What can hang from each mark
B: D K
K: A B L N Q V
A: K
M: B L
V: K
L: K

Every row comes from one small tree of marks. The marks that hang from a mark follow it in brackets, in alphabetical order. Every link used is in the known rows. Which tree was each row made from?
Known rows
V[K[A B N Q]]: [-53.9  15.1 -16.9  -6.8   9.4  -4.0  -9.5  26.9  -9.6  -3.4   2.3 -25.7
  -6.1   5.5  -2.8  -4.5  -1.9 -14.1 -13.1]
K[A B[D] L Q V]: [-31.7  19.1  -8.3 -20.0  19.3 -24.4 -21.7  27.4  19.6  -0.5 -41.1 -24.7
  11.5   0.5  15.3  -7.0  -1.5 -17.7  -7.3]
A[K[N]]: [-40.9   0.3 -11.0  -6.2   6.1  15.3   1.6  34.2  -7.5  -4.7  11.7  -6.5
  -6.2  -4.7  -5.3  -7.0 -18.8  -6.4 -26.7]
B[D K[L]]: [ -6.1  -1.0  -9.8  -2.9  14.3   3.7  -5.5  35.0   2.8   1.5   2.1  41.6
  18.9  11.6  -0.6  -7.0 -15.2  -7.7 -12.4]
M[B[D] L]: [ -4.3 -12.6  -8.4  -9.1  20.3  18.2  -6.4  35.2   2.9  -4.4   0.5  41.8
   0.8  -9.7   4.2  -5.9 -24.8   1.0 -20.6]
K[L]: [-27.8   0.4  -4.3 -14.4  18.6   7.4  -7.2  37.2   7.2 -11.8 -14.6   7.6
   9.8   8.5  -1.8 -19.0 -26.1  -2.8 -15.6]
B[D K[A]]: [ -8.9   3.8 -19.3   1.3  10.8   5.6  -8.3  30.9  -0.8   2.3  18.4  39.9
  21.7  10.1  -8.9   2.5 -11.6  -9.0 -11.6]
M[B L[K]]: [-19.2 -12.5 -13.1 -10.0  17.4  22.4   2.1  34.9  -5.7  -6.8   4.8  21.5
  -3.3 -13.3  -0.5 -17.4 -14.3  -1.9 -27.8]
B[K[L N Q]]: [-25.8   9.8  -7.9  -7.5   9.3  -7.3  -4.4  34.4  -6.0  -4.3  -5.2  -4.0
  -0.9  13.2   1.6 -12.0 -13.6 -10.0 -20.9]
A[K[B L Q V]]: [-44.7   7.9  -6.0 -21.1  20.7  -2.5  -2.5  31.1   7.7  -2.2 -36.0 -23.4
   0.8 -15.6  13.2 -23.4 -11.0 -12.0 -22.8]
B[K[V]]: [-18.5   0.6 -14.4  -2.4  17.8  21.2   0.1  33.5  -6.2  -3.3  -5.5  23.1
  10.3   9.2  -3.6 -19.3 -17.5  -9.2 -18.5]
L[K[A B Q]]: [-44.5   8.1 -16.8 -11.2  14.3   2.0  -3.6  27.3  -2.9  -6.6  -6.9  -5.6
   4.7   0.8  -2.0 -13.7   2.7 -14.9 -15.4]
M[L[K[B Q]]]: [-32.3  -1.7 -15.7 -13.7   9.5  14.7  -0.5  34.2  -3.4 -10.0 -13.7   7.9
  -9.4  -9.5   4.3 -17.7  -2.3  -9.9 -14.8]
M[B L]: [-14.2 -11.8  -8.9 -13.1  22.6  22.5  -4.3  35.7  -1.6  -9.4  -2.4  30.7
  -2.2 -12.1   1.7 -17.4 -29.4   2.8 -24.7]
A[K[B[D] L]]: [-32.8  -2.0  -6.4 -15.4  17.1   5.2  -4.7  32.6   5.4   0.7  -9.7  18.3
  10.1 -14.0   7.6 -15.9 -14.9  -9.1 -16.2]
A[K[B[D] N]]: [-37.1  -1.6  -9.0  -6.5   8.9  11.6  -4.3  30.9  -6.1   1.7   6.1  15.2
  -4.0  -8.6   4.9  -5.9 -11.7 -12.3 -17.8]
K[A B[D] L N Q]: [-36.1  19.0  -6.6 -16.0   7.6 -31.2 -24.5  28.3   8.9  -1.4 -15.9 -23.2
  -0.3   6.1  11.9   2.8  -2.1 -17.4  -7.9]
B[D K[A L N]]: [-13.5  10.4 -14.5  -1.4   1.9 -13.4 -15.0  32.3   0.0   4.7  18.5  11.3
  13.8  12.9  -3.5   6.3  -6.3 -12.9 -13.0]
V[K[B Q]]: [-46.6   3.7 -11.9  -8.3  21.5  13.4  -0.1  29.8  -6.7  -6.5 -14.1   4.9
  -0.9   4.4  -0.1 -17.8 -10.7  -8.9 -12.7]

Write each row's tree
[-46.4  20.5 -12.0 -12.8  11.0 -12.2 -19.0  26.1   0.6  -4.6 -23.8 -40.0
  -9.3   4.8   9.6  -6.1  -2.3 -19.9 -13.4] => K[A B N Q V]
[-41.9  25.6  -9.6 -15.5   5.3 -27.8 -18.6  31.4  11.3  -6.8 -24.0 -71.9
  -5.2  10.8   4.0   0.1  -5.0 -14.6 -20.1] => K[A L N Q V]
[-10.2 -11.0 -12.8  -6.0  15.5  17.8  -0.8  33.9   1.3   0.0  -2.1  18.9
  -1.5 -10.7   5.1  -6.3  -5.9  -6.5 -24.7] => M[B[D] L[K[V]]]
[-10.2   8.0  -8.9  -5.5  15.9  -7.4  -4.8  33.2   8.4   2.4 -22.0   8.9
  12.0  12.1   7.2  -4.9  -7.0 -12.3 -15.6] => B[D K[L Q V]]
[-22.8   4.3  -9.1  -4.9   8.3   2.8  -5.8  35.6  -8.7  -3.3   6.7  11.7
   4.2  12.3  -1.9 -14.9 -16.9  -9.2 -18.8] => B[K[L N]]
[-29.5  20.6 -14.5  -9.0   6.2 -19.0 -11.7  31.2   0.0  -0.7  -9.1 -35.9
   3.1  10.1   1.2  -6.3  -4.2 -15.2 -20.8] => B[K[A L N Q V]]
[-45.1  15.9 -18.1  -4.5   1.6  -4.8  -3.7  29.8  -2.7  -5.4  -3.2 -51.6
  -7.5  10.6  -5.1   0.6   8.5 -17.7 -23.2] => L[K[A N Q V]]
[-23.8   1.9  -2.2 -14.6  22.4   1.7 -15.7  32.4  12.6  -1.1 -36.7  13.0
  10.8   3.0  16.0 -18.6 -11.4 -14.9  -6.1] => K[B[D] L V]
[-40.9  10.6 -15.6  -4.7   3.6  -7.6  -8.7  27.2  -4.6  -0.8   3.5 -12.7
  -3.6   6.9   1.3   2.6  10.9 -20.0 -13.7] => L[K[A B[D] N Q]]
[-40.3  12.3 -12.5 -16.9  21.2  -3.3 -14.0  26.7   3.3  -9.1 -18.5   1.5
   6.4   0.0   2.5 -13.6 -13.4 -10.8 -10.1] => K[A B Q]
[-21.7   6.2 -12.9  -4.9  18.9  11.0   1.5  32.4  -3.5  -4.5 -17.3   7.4
   5.0  10.2   0.2 -16.5 -14.2  -9.9 -20.8] => B[K[Q V]]
[-50.3  19.2 -15.3  -9.0   4.7 -16.4  -9.0  31.2  -0.9  -5.2   2.2 -51.0
  -2.7  10.6  -7.2   0.5  -4.1  -9.5 -18.5] => V[K[A L N Q]]
[ -9.3   1.7 -11.9   0.0  15.8   6.4  -0.6  32.5  -0.8  -0.3  -1.8  38.7
  10.5  13.7  -0.9  -0.9 -12.7  -8.3 -14.9] => B[D K[Q]]
[ -6.3  -1.4  -3.6  -7.3  29.0  -1.6  -4.1  31.5   4.5   3.7 -15.4  22.9
  12.5   3.8   9.0 -10.8 -17.9  -6.3 -25.9] => M[B[D K[L Q V]]]
[-43.5   9.6  -7.3  -7.8  10.8  -9.2  -8.3  31.0  -2.3  -0.1 -11.7 -14.9
  -6.3   9.2   7.3  -4.8  -1.5 -14.3 -10.7] => V[K[B[D] L N Q]]
[ -9.6   4.9  -8.7  -5.5  15.5  -6.5  -4.2  34.0   5.2   0.4  -9.5  25.9
  13.5  12.3   3.3  -4.1 -11.7  -8.7 -14.8] => B[D K[L Q]]
